Every row comes from one small tree of marks. Brackets hold a mark, then the marks that hang from it, in alphabetical order. Every link used is in the known rows. Which tree was each row made from?
Known rows:
(V (G (Z (Q R))) (J (N A))): [ 0.97 -2.83 -2.63 -2.22  1.55 -1.42  0.47 -0.53 -0.22  1.42  2.27 -1.60
 -0.70 -3.40  0.09  0.72  0.84  0.29 -0.14  0.98  0.37  6.45]
(N A J Y): [-1.67  2.18  2.31  0.60  0.78 -2.23 -5.37  1.07 -4.79  0.61  1.89  2.72
  1.23  0.87 -1.13 -1.75 -0.45  1.21  2.25  0.59 -0.25 -5.23]
(G (Z Q)): [ 0.96 -1.25  0.08 -0.07  1.49 -0.33  1.87 -1.05  3.81 -0.96  0.04 -0.77
 -0.30 -2.95 -0.20  1.33  2.23  0.55 -1.84  0.34 -1.55  1.85]
(C (R Q)): [ 0.40 -1.48 -1.10 -0.72  2.93 -0.90  2.39  0.62  3.67 -3.16  0.55  0.81
 -0.49  0.91  0.80  0.67  1.35  0.33 -2.85 -0.28 -0.19  0.41]
(A N): [ 0.18  0.65 -0.02  0.32 -1.88 -0.07  0.91 -1.02  0.92 -2.30  0.62  0.13
  2.69 -2.54  0.27 -0.73  1.46 -0.72 -2.70 -0.42 -0.03 -0.89]
(G (Z Q Y)): [ 0.13 -0.64  0.14 -0.73  2.36  1.09  0.79 -1.67  3.15 -0.92  0.79 -1.21
 -0.28  1.29 -0.06  1.35  2.16 -0.27 -2.18  0.32 -1.80  1.43]
(N J Y): [-0.88  1.81  1.48  2.02  1.86 -1.18 -2.97  0.53 -2.50 -0.38  0.47  2.12
  2.26 -1.26 -1.06 -1.40 -0.38  0.99  0.55  0.15 -0.93 -2.66]
(J (N A (Y Z)) (V G)): [ 0.94  0.41 -0.07 -1.12 -2.95 -0.88 -0.23  2.18 -2.91 -0.35  1.34  0.76
  0.10  3.69 -0.88  0.47 -0.07 -0.27  2.71 -0.51  3.88  0.22]
(G Z): [ 1.75 -0.13  0.76  0.72  1.55 -1.41  2.00 -1.46  3.50 -1.96 -0.63 -0.12
 -0.19 -1.22 -0.81  1.23  2.18  0.56 -1.62 -0.18 -1.92  2.04]
(J N): [ 1.51 -0.15  1.15  1.57 -0.28 -0.95  1.72  0.48  0.28 -2.98  0.67  0.14
  0.90  2.15  0.44 -0.18  0.04 -1.08 -0.99 -0.70  1.97 -0.51]
(G (Z (Q (R C)) (Y (N A J)))): [-0.74 -0.45 -0.03 -1.97  1.47  1.50 -0.11 -1.10  1.45  0.69 -0.95 -0.97
 -1.22  1.86  0.56  0.79  0.90 -0.49 -0.08  0.67 -2.11 -0.59]
(V (G Z) (J N)): [ 2.29 -1.70 -1.81  0.14  1.71 -1.51  1.71 -0.95  0.86  0.07  1.82 -1.24
 -0.16 -3.03 -0.38  0.59  0.76  0.29 -1.49  0.32 -0.41  7.90]
(G (Z (Y (N J)))): [ 0.78  1.49  1.38  1.16  1.48  0.65  0.84 -2.12  1.73 -0.67 -1.16 -0.51
 -0.84  4.08 -0.44  0.65  1.00 -0.28 -1.69 -0.16 -2.47  0.20]
(P (Q (R C))): [ 0.26 -2.30 -1.46  0.12  0.05 -1.90  1.01  0.26  4.54 -1.82 -1.10  0.00
  1.07 -4.99  1.01  0.01 -0.13  0.40 -1.61 -0.58  0.63  3.32]
(Z (Q R) (Y N)): [-1.75 -0.98 -0.96 -0.26  1.16  3.86  0.28 -1.28  1.15  0.82 -0.20 -1.81
 -0.14  5.89  1.81  0.39  0.41 -1.36 -2.23 -0.07  0.23 -2.66]
(A (N (J V) (Y (Z (Q R))))): [-1.64  1.80 -0.77 -1.72 -2.43  0.36 -0.92  0.17 -2.36  0.61 -1.57  0.51
  2.85 -4.57 -0.42 -1.10 -0.24 -0.09  0.86 -0.14  0.18 -1.94]
(J (N A (Y (Z (Q R)))) (V G)): [ 0.22 -0.57 -1.08 -2.53 -2.53 -0.50 -0.26  2.24 -2.95  0.38  0.94  0.25
  0.10  2.67 -0.53  0.69 -0.02 -0.35  3.28 -0.14  4.21 -0.03]
(Z (Q R) (Y (N A (J (V G))))): [-2.38 -1.27 -1.36 -1.60  0.42  3.16 -1.68 -0.17 -1.21  2.48  0.23 -1.42
 -1.55  4.45  1.41  0.01 -1.09 -1.01  0.67  0.63  0.64 -2.80]
(N A J): [-0.77  0.48  1.86  1.06  0.43 -2.43 -2.95  0.85 -2.37  0.33  0.86  1.60
 -1.10 -1.86 -0.23 -1.54 -1.84  0.81  2.24  0.43 -0.50 -3.06]
(Z (Q R) (Y (N A (J V)))): [-2.38 -0.73 -0.63 -1.43  0.32  3.23 -1.66 -0.08 -1.21  2.25 -0.39 -1.39
 -1.82  4.71  1.48 -0.29 -1.40 -1.17  0.19  0.39  0.63 -4.14]
(N J): [-0.03  0.14  1.04  2.48  1.50 -1.40 -0.56  0.33 -0.13 -0.67 -0.61  1.00
  0.00 -4.21 -0.12 -1.27 -1.81  0.59  0.60 -0.03 -1.24 -0.43]
(Y (N J) Z): [ 0.48  3.54  2.12  5.29 -2.53  0.91  3.01 -1.29  0.69  1.69 -4.63  0.31
 -0.40  2.84  0.47 -0.63 -2.17  0.72  0.05 -1.64 -1.64 -0.62]
(R C Q): [ 0.94 -1.82  0.76  1.22  1.84  1.58  1.17  2.86  4.33 -3.17  1.29  2.31
  1.50 -1.50  1.15  1.15 -0.63 -0.08 -0.81  0.07 -1.39  1.28]

Write each row's tree:
[ 1.64 -1.64 -0.46 -1.19 -2.47 -1.10  0.43  2.40 -1.40 -1.14  1.86  0.04
 -1.73  1.18 -0.22  0.31 -0.86 -0.86  2.07 -0.10  4.06  0.68]
(J (N A) (V G))
[-0.48 -0.41 -0.68  0.90 -0.10  0.30  3.31 -0.92  2.85  0.34 -2.44 -0.71
  1.13 -1.57  0.78  0.93  0.43  0.74  0.14 -1.04 -0.50  1.97]
(Y (Z (Q R)))
[-0.20  0.16 -0.86 -0.53 -2.31 -0.26 -0.17  0.27 -0.91 -0.64 -0.05  0.32
  1.25 -6.24 -0.21 -1.20 -0.78 -0.41  0.08  0.17  0.01  0.08]
(A (N (J (V G))))
[-1.18 -1.41 -0.67 -2.53  0.47 -1.21 -2.97  1.40 -2.52  1.91  0.48  0.32
 -2.66 -2.95 -0.50 -0.31 -1.88  0.49  4.13  1.14  0.19 -0.71]
(N A (J (V (G (Z (Q R) Y)))))
[-0.89  2.81  0.28 -0.24 -2.76  0.06 -0.86  0.05 -2.29 -0.05 -1.14  1.05
  2.94 -3.49 -0.81 -1.33 -0.28  0.04  0.32 -0.47 -0.14 -1.78]
(A (N (J V) (Y Z)))
[-0.55 -0.41 -0.24 -2.10  1.03  1.46 -0.05 -1.09  0.98  1.18 -1.37 -1.42
 -2.13  2.09  0.10  0.99  0.54 -0.43  0.08  0.54 -1.13 -0.98]
(G (Z (Q R) (Y (N A (J V)))))
[-0.06  0.25  0.74 -0.62  0.49  1.69 -0.09 -0.94  1.30  0.91 -0.30 -1.12
 -2.25  2.61 -0.04  0.73  0.42 -0.35 -0.87  0.44 -1.29 -0.82]
(G (Z Q (Y (N A (J V)))))
[ 2.55 -1.79 -1.04 -1.01 -1.40 -0.70  2.43  1.54  0.66 -1.72  0.34 -0.62
 -1.42 -0.63 -0.62  1.13 -0.15 -0.84  1.13 -0.18  2.78  3.40]
(J N (V (G Z)))
[-0.75  1.52  0.49  2.69 -2.21  2.09  2.94 -0.43  1.15  2.70 -4.97 -0.32
 -0.40 -0.24  1.49 -0.35 -2.25  0.43  1.10 -0.96 -1.57 -0.48]
(Y (N J) (Z (Q (R C))))
[ 0.32 -2.06 -2.66 -1.09  2.36  0.52  0.09 -1.86  1.01  2.42  1.84 -1.92
 -1.11 -1.06  0.20  0.79  1.10  0.52 -1.75  0.78 -1.48  6.17]
(V (G (Z (Q R) (Y (N A)))) J)
[-0.16 -0.47 -0.43 -1.14  1.80  1.75  1.32 -2.10  2.60  0.11 -1.12 -1.68
 -0.74  3.38  0.37  1.46  1.98 -0.56 -1.72  0.21 -1.56  0.08]
(G (Z (Q R) (Y N)))
[-0.20  0.71 -0.15 -0.35 -2.34 -0.16 -0.24  0.34 -0.82 -0.89 -0.66  0.35
  1.03 -5.99 -0.12 -1.50 -1.10 -0.57 -0.39 -0.07  0.02 -1.22]
(A (N (J V)))
[ 1.00  0.65  1.23 -1.13 -2.36 -0.80 -1.33  2.75 -2.93 -1.47  1.35  0.90
 -0.71  3.75 -0.76 -0.32 -0.54 -0.90  1.20 -0.52  4.28 -3.61]
(J (N A Y) V)
[ 0.39  2.03  1.24  4.51 -3.05  2.49  4.16 -1.35  2.74  1.65 -3.22 -0.76
 -0.08  3.74  1.26  0.36 -0.39  0.42 -1.92 -1.59 -0.59 -0.40]
(Y N (Z Q))
[ 1.28  0.47  0.44  1.60  1.28 -0.67 -0.12  0.17 -0.65 -0.69  1.32 -0.24
  0.80 -0.31 -0.03 -1.08 -0.49 -0.20 -3.10 -0.69  0.88  1.65]
(V (J (N Y)))
[-0.36 -1.38 -0.88 -2.13  2.94  0.81  0.86 -1.80  2.80 -0.66 -0.25 -1.51
 -0.20  1.04  0.07  1.60  2.37 -0.36 -1.17  0.45 -1.62  1.30]
(G (Z (Q R) Y))
[ 0.31 -1.55 -0.83  0.26  0.54 -0.68 -0.13  1.25  0.34  0.74 -0.52  0.16
 -1.69 -6.87 -0.60 -0.22 -1.97  0.75  1.97  0.60 -0.52  2.14]
(N (J (V (G (Z Q)))))
[ 0.49 -0.48 -0.59  0.55  1.15 -0.39  0.08 -1.60  0.64  0.09  1.50 -0.05
 -0.14  2.31 -0.52  0.97  1.54  0.42  0.28  0.67 -1.67  3.13]
(V (G (Z (Y (N A J)))))
[ 0.35  1.27  2.01  0.27 -0.71 -1.52 -1.64  0.98 -3.00 -2.10  2.44  1.33
  1.78  5.72 -0.26 -0.57  0.95 -0.68  0.15 -0.30  2.73 -3.86]
(J (N A Y))
[-1.19  0.94  0.77 -0.65 -0.24 -1.82 -5.09  2.16 -4.89  1.47  1.93  2.39
 -0.14 -0.77 -1.58 -1.18 -1.08  1.26  3.58  0.79  0.89 -3.14]
(N A (J (V G)) Y)
[-2.67  2.18  1.30 -0.44  0.06 -1.52 -3.91  0.63 -4.51  2.36 -0.18  1.93
  1.46  0.31 -0.66 -1.08 -0.71  1.53  3.84  0.32 -0.34 -3.95]
(N A J (Y (Z (Q R))))
[-0.55  1.43 -0.57 -1.39 -1.77 -0.36 -1.66  0.03 -2.26 -0.34  0.35  0.93
  2.58 -4.43 -1.16 -0.92  0.70 -0.02  0.20  0.45 -0.32 -0.73]
(A (N (J (V (G Z))) Y))
[ 0.44  1.64  2.13  2.85 -2.60  0.38 -0.64  0.76 -1.28  1.46 -1.59  0.70
 -2.89  2.45  0.25 -1.27 -2.53  0.11  0.38 -0.42  0.37 -4.47]
(Y (N A (J V)))
[ 0.57 -2.16 -2.95 -0.58  2.67  0.87  0.90 -2.00  1.83  2.07  1.36 -2.13
 -0.76 -1.73  0.23  0.96  1.13  0.43 -2.34  0.63 -1.77  7.07]
(V (G (Z (Q R) (Y N))) J)
[ 0.42  1.36  1.17  1.23 -0.75 -0.17  0.97  0.43 -1.03 -1.66  0.47  0.51
  2.70  3.70  0.07  0.00  0.81 -0.53 -0.38 -0.85  1.98 -1.10]
(J (N (Y (Z Q))))
